Each row was made from one small tree. The marks that hang from a mark follow it in brackets, in alphabetical order. Every link used is in the known rows. Write each row's tree.
Known rows:
gede(ripul rovizis(lalizev) terob): [ 15  27 -13 -38 -52 -29 -16  39  22 -58  37 -10 -26  -5  13 -15  36  28
   9 -15 -21  21  10 -47 -16 -29  22 -38]
saritoz(terob): [ -5   6 -20  12  -1 -16  -6  20  15 -29  -8  24  -5  -1  15 -15  24  -6
  11   7   8  -4   1 -13 -22   8  -9  -6]
murus(rovizis(gede)): [ -3  -2  -6  -4  -6 -30 -12  29   9 -13  38  16 -23   7  12 -19   3   1
  -3  10 -13 -29   2  22 -33  16 -12 -15]
lalizev(rovizis(murus) terob(saritoz(tanul))): [-18   5 -45  29  35  16 -23   3  30 -58 -18  18  47 -13  38 -46  24  20
  12  27  29  -5 -24  18 -30  14 -40   2]
gede(ripul terob(lalizev saritoz(tanul))): [ -9  23 -50  -1   4   2 -15  20  31 -17  25 -18  51  -8  30 -15  46  67
   8  23  20  33 -29 -69  -4  16  -6 -44]
saritoz(tanul terob(lalizev)): [-32   4 -54  47  36   8 -21  -1  31 -33 -14  23  38  -3  29 -16  25  15
  24  33  32  -3  -8 -31 -21   9 -15   3]
vifud(tanul(saritoz)): [  1 -23  -1  -2  -9  22   2  27  13 -11 -28  16   7  -2 -24   1  32  -2
   1   3 -18 -15 -15 -24 -13  -5 -10  -7]
lalizev(rovizis(gede murus) terob): [ -2  15 -32  20  14  -3 -10   9  15 -51  12  37 -15  -8  59 -61  19  -1
  10  26  -4 -14 -19  31 -42  17 -29  21]
terob(lalizev(rovizis) saritoz): [-46 -10   1  43   3  13  -1  24  33 -22  23  11  36  -8  16 -12  32  26
  12  35  30 -13 -39  -8   9  17 -41 -26]
murus(rovizis): [ -7   4   4  -3 -12 -33  -1  24  18 -27  20   3 -21  -2 -17   2   1  -6
  -1  -9   1 -25  -3  18 -18   2  -6 -29]
gede(terob): [  2  22 -18 -27 -30 -25   2  18  19 -20   9  -8 -28 -14  13  -4  25   9
   6  -2 -11  18 -13 -31 -14   6   2 -27]
gede(ripul rovizis terob): [ 17  32 -24 -39 -55 -31   7  41  28 -30  28 -17 -24 -12  26 -16  20  46
  -8 -17 -22  29   1 -34  -8  -3  18 -49]
lalizev(rovizis(murus) terob): [ -4  23 -22  20   7  -5   1   2  27 -65  -5  24 -11 -16  26 -39  17  -6
   9   5   9 -11 -22  28 -27   6 -24   5]
rovizis(gede lalizev(terob(saritoz)) murus): [  9   2   7   8  45   6 -32  32 -14 -58  29  28  21  24  34 -57  33  -8
  30  17   1 -11  -7  -3 -46  -2 -30  20]
terob(lalizev saritoz(tanul)): [-34 -10 -23  32  36  18 -21  14  27 -10   3   1  66  -3  18  -9  20  34
  16  32  26   1 -27 -25  -5  18 -29 -17]
tanul(saritoz(terob(lalizev(rovizis(murus))))): [-18 -10 -36  51  17  34  -3  27  17 -56 -26  28  21  -6  21 -44  46  33
  29  16  26 -18 -27  -4   3   7 -26  21]
rovizis(gede(ripul) lalizev): [ 24   7  -7 -16 -22 -21 -26  30   4 -30  45  19  -9  -3  20 -30  39  10
   3  17 -22  -6   0 -20 -34  -4   3  -2]
murus(rovizis(lalizev)): [ -8  -3  17  -1 -11 -33 -22  22  14 -56  29  10 -23   6 -30   1  18 -28
  14  -6   2 -34   6   4 -26 -22  -2 -20]
sesip(lalizev(rovizis(gede(terob)))): [-34  23 -51  23 -30 -18   1  21  28 -24  25  15 -27 -20  26 -15  23  20
  10  31 -18   9 -31 -29 -19  20 -18  -5]
lalizev(rovizis): [-20  -3 -13  14 -31 -11  -1  10  34 -27   3  16 -15 -27  12 -10  19   0
  -2  19   3 -13 -19  16 -10   8 -20 -13]
sesip(lalizev): [-21  15 -10  28  -6 -20  12  19  20 -22  -1   3  -6 -17 -25  12  -1  -2
   9  -4 -10  -2 -24 -15  -6  11  -9 -11]
lalizev(rovizis(gede(ripul)) terob): [ 11  20 -37  10 -26 -15  -5  11  31 -42  42  39  -5 -16  47 -52  30   8
  -9  30  -8  -7 -20   3 -36  14 -20  -5]
vozu(lalizev(rovizis(gede) terob)): [-15   1 -12  33  -5  -1 -28  -9  36 -23  29  53  13  -8  43 -38   6 -20
  11  36   1 -33  -9  10 -46   1 -28   2]
tanul(saritoz(terob)): [  8 -20 -17   7 -13   8  -3  30  10 -31 -27  22  11  -2  -2 -20  33   2
  15  -4  -1 -11  -5 -19  -5   1  -9   7]
rovizis(lalizev): [ -2  -4  12  -3 -12 -17 -19  14  12 -43  14  12  -9  -6 -12  -3  27 -21
  15   3  -6 -15  -2 -11 -20 -18  -4  -5]
tanul(saritoz(terob(lalizev(rovizis)))): [-28 -21 -32  56  -5  28  -5  20  31 -45  -9  32  27  -7  12 -26  45  15
  24  24  25 -20 -25 -23   9   2 -28  10]
vifud(tanul): [-12   5  -5   2   2  -1   3  19  18  -7 -13  16  -9  -1  -7   3  24 -11
  -3  15  -9 -10 -10 -17 -30   2 -12 -18]
vifud(tanul(saritoz(terob(lalizev)))): [-21 -16 -20  44  26  36  -1  28  14 -25 -25  33  32  18  -6 -10  49   4
  23  20  13 -13 -17 -55 -12  -4 -18   2]
sesip(lalizev(rovizis(murus) terob(saritoz))): [-31  22 -19  58  26   3  12  23  20 -63  -3  19  23  -7  -1 -26  13   8
  20   8  17  -4 -43   6 -15  15 -43  -1]
gede(ripul terob(saritoz)): [ 17  26 -17 -37 -36 -20   4  44  15 -14  29 -18   5  -7  15 -13  44  47
  -4  -1  -3  31 -20 -50  -4  15  -2 -52]

Write each row's tree:
[  5  16   8   3  17  -9 -20  20   8 -88   7  16  -5  10  15 -38   7 -14
  29 -18  -5 -10  10  11 -34 -31  -4   7] -> gede(rovizis(lalizev(terob) murus))
[-51 -21 -46  49  27  27 -35  13  33  -9  20  24  59  -7  58 -35  31  46
  12  69  24 -13 -31  -6 -17  30 -46   0] -> terob(lalizev(rovizis(gede)) saritoz(tanul))
[-10 -16 -16  38   9  21  -2  25  13 -33 -11  22  27   6   2 -20  36  15
  28   6  15 -11 -18 -34   5   2 -14   6] -> tanul(saritoz(terob(lalizev)))
[-50  -2 -69  63  22  12 -25  -8  48 -43 -14  32  35 -15  41 -24  35  19
  22  50  39 -13 -18 -16 -17  10 -27   5] -> saritoz(tanul terob(lalizev(rovizis)))
[ 23  19  -5  -3  -5 -37 -26  20  11 -71  69  34 -16  18  10 -37  27 -16
   5   4  -8 -29   6  -8 -51 -18  -1 -11] -> murus(rovizis(gede(ripul) lalizev(terob)))
[ 38  36 -30 -40 -13 -22 -23  38  -7 -46  40  -1 -34  -1  39 -48  53  34
  12   7 -25  18  -2 -33 -41  -3  15  -2] -> rovizis(gede(ripul terob) lalizev murus)
[-19  -7  -9  18  33 -13 -44   7  21 -77  22  19  39  15 -14 -13  23 -24
  22   9  26 -28   1 -11 -42 -22 -25 -15] -> murus(rovizis(lalizev(terob(saritoz(tanul)))))
[-32  20 -23  18  11  13  -1  31  22 -36  17  -7  13  -6  35 -30  45  50
  25  23  26  14 -40 -22   3  19 -32 -21] -> gede(terob(lalizev(rovizis(murus)) saritoz))
[-52   5 -49  67  21   6 -11  -1  46 -54  -7  24  54 -20  -1  -9  12   6
  13  30  23  -4 -38 -15 -20  11 -42  -6] -> sesip(lalizev(rovizis terob(saritoz(tanul))))
[  2  23 -24  -7  -7  -3  -6  45  10  -3  63  -3  23   8  49 -33  47  64
   5  28   0  25 -29 -62  -7  28 -15 -37] -> rovizis(gede(ripul terob(lalizev saritoz)))
[ -1  17 -24 -26 -18 -36 -12  30  11 -18  44   4 -41   7  25 -18  16  12
   4   8 -16  -5  -2 -13 -34  13  -2 -26] -> murus(rovizis(gede(terob)))
[ -3 -17 -19  15   3  21  -3  30  10 -24 -42  33  12  10 -12 -11  46  -5
  11   9  -3 -13  -4 -40 -24  -6 -13   2] -> vifud(tanul(saritoz(terob)))
[-23   0  -4  26  -5   0  -4  15  32 -45  15  26  24  -7  15 -26  26  -8
   5  20  18 -12 -28   3 -14   8 -42 -16] -> lalizev(rovizis terob(saritoz))
[-14   6  -5 -25 -26 -10  -4  51  17 -21  18 -16   5   4  23 -11  16  36
   9  -8  -7  23  -4 -31  -2   3 -11 -46] -> gede(rovizis terob(saritoz))
[-26  15 -39  44   7  -2   0  27  14 -29   3  20 -16 -18  23 -33  10  25
  11  26 -13 -11 -29  21 -23  28 -26  18] -> sesip(lalizev(rovizis(gede murus)))
[ 14  22 -21 -30   5 -15 -30  31 -10 -42  23   7 -34   4  37 -43  44  12
  27  12 -22   8   0 -23 -42  -3   3  12] -> rovizis(gede(terob) lalizev murus)
[  9  22 -13 -38 -42 -19   3  57  21 -23  34 -21   8  -1  25 -19  26  61
  -6 -11  -9  33  -5 -43   0   4   2 -60] -> gede(ripul rovizis terob(saritoz))
[-24  30 -37  16   1   2   4  14  28 -41  11  -3 -18 -17  32 -27  37  37
  20  17  15  11 -33 -14  -6  11 -15 -13] -> gede(terob(lalizev(rovizis(murus))))
[-22  33 -56  20  -6 -13   1  28  15 -32  11   8 -34 -19  35 -32  24  35
  16  24 -16  11 -32 -12 -24  27 -15   8] -> sesip(lalizev(rovizis(gede(terob) murus)))
[-27  10 -11   5  14 -11 -13  43   7 -15  65   0  11  26  28 -20  28  36
  18  23  11  -4 -20 -36 -16  23 -25 -36] -> murus(rovizis(gede(terob(lalizev saritoz))))
[  0   3  10  -7   4  -8 -20  38   4 -60   0   1 -14   1   8 -26  11   8
  22 -15 -11  -9  13  15 -21 -23   2  -2] -> gede(rovizis(lalizev murus))
[-13  10 -41 -10 -36 -15 -12  20  26 -18  27  16 -34 -17  53 -31  37  20
   3  36 -15   4 -16 -14 -26  18 -15  -8] -> lalizev(rovizis(gede(terob)))
[-25  15  -1  44  18  -8  10  21  15 -41  11  14  32   3 -19  -3   2 -10
  14  -1   7   2 -34 -25 -11  11 -32 -15] -> sesip(lalizev(terob(saritoz)))
[ -9   1  23  19  13   0 -20   6  23 -18  14  23  49   7   5 -13   3 -15
  16   5  17 -18  -9 -16 -28  -3 -24 -27] -> vozu(lalizev(terob(saritoz)))
[  4  23  -7 -29 -10 -15 -19  39   4 -65   9 -12 -32   1  19 -26  25  16
  28 -17 -15  13  11 -18 -23 -26  12 -14] -> gede(rovizis(lalizev murus) terob)
[ -5  -2  -4 -27  -6  -9 -34  42  -2 -26  42   7   2  14  31 -27  51   9
  23  27 -13   8  -6 -47 -28  -1 -15 -11] -> rovizis(gede(terob(saritoz)) lalizev)
[-15  -9 -13  17  31   5 -43   1  20 -64   5  22  52   4   6 -21  32 -19
  24  18  19  -7  -8 -26 -37 -17 -25  -1] -> rovizis(lalizev(terob(saritoz(tanul))))
[-35  23 -24  60  -7 -15  13  -1  41 -59   6  30  -4 -20 -10  -6   3 -21
  10  11   5 -11 -36  -4 -17   4 -25  -2] -> sesip(lalizev(rovizis terob))
[ -2  29 -33  -3  22   0  -8  26   0 -17  29  -2 -15   5  56 -42  29  40
  24  21  -6  16 -22 -25 -23  23  -8   2] -> rovizis(gede(terob(lalizev)) murus)
[ 12   3  -2  -8  17  -5 -29  30 -10 -39  16  18 -18   5  27 -41  28   1
  22  14 -17 -14   2  11 -41   0  -7  22] -> rovizis(gede lalizev murus)
[-43   4 -31  56   4   3  -4  11  37 -43   7  35   6  -5  30 -21  35   7
  21  36  33 -15 -20 -13  -6   8 -28  -4] -> saritoz(terob(lalizev(rovizis)))
[ 25  24 -24 -38 -36 -27 -25  31   6 -35  52   7 -26  -3  34 -33  53  21
   8  14 -28  15  -1 -50 -35  -6  14 -13] -> rovizis(gede(ripul terob) lalizev)
[-33  12 -36  51  35   2 -10   4  28 -43  -9  13  59  -6  -7  -3   3   2
  15  13  16   5 -30 -28 -22  11 -29  -6] -> sesip(lalizev(terob(saritoz(tanul))))
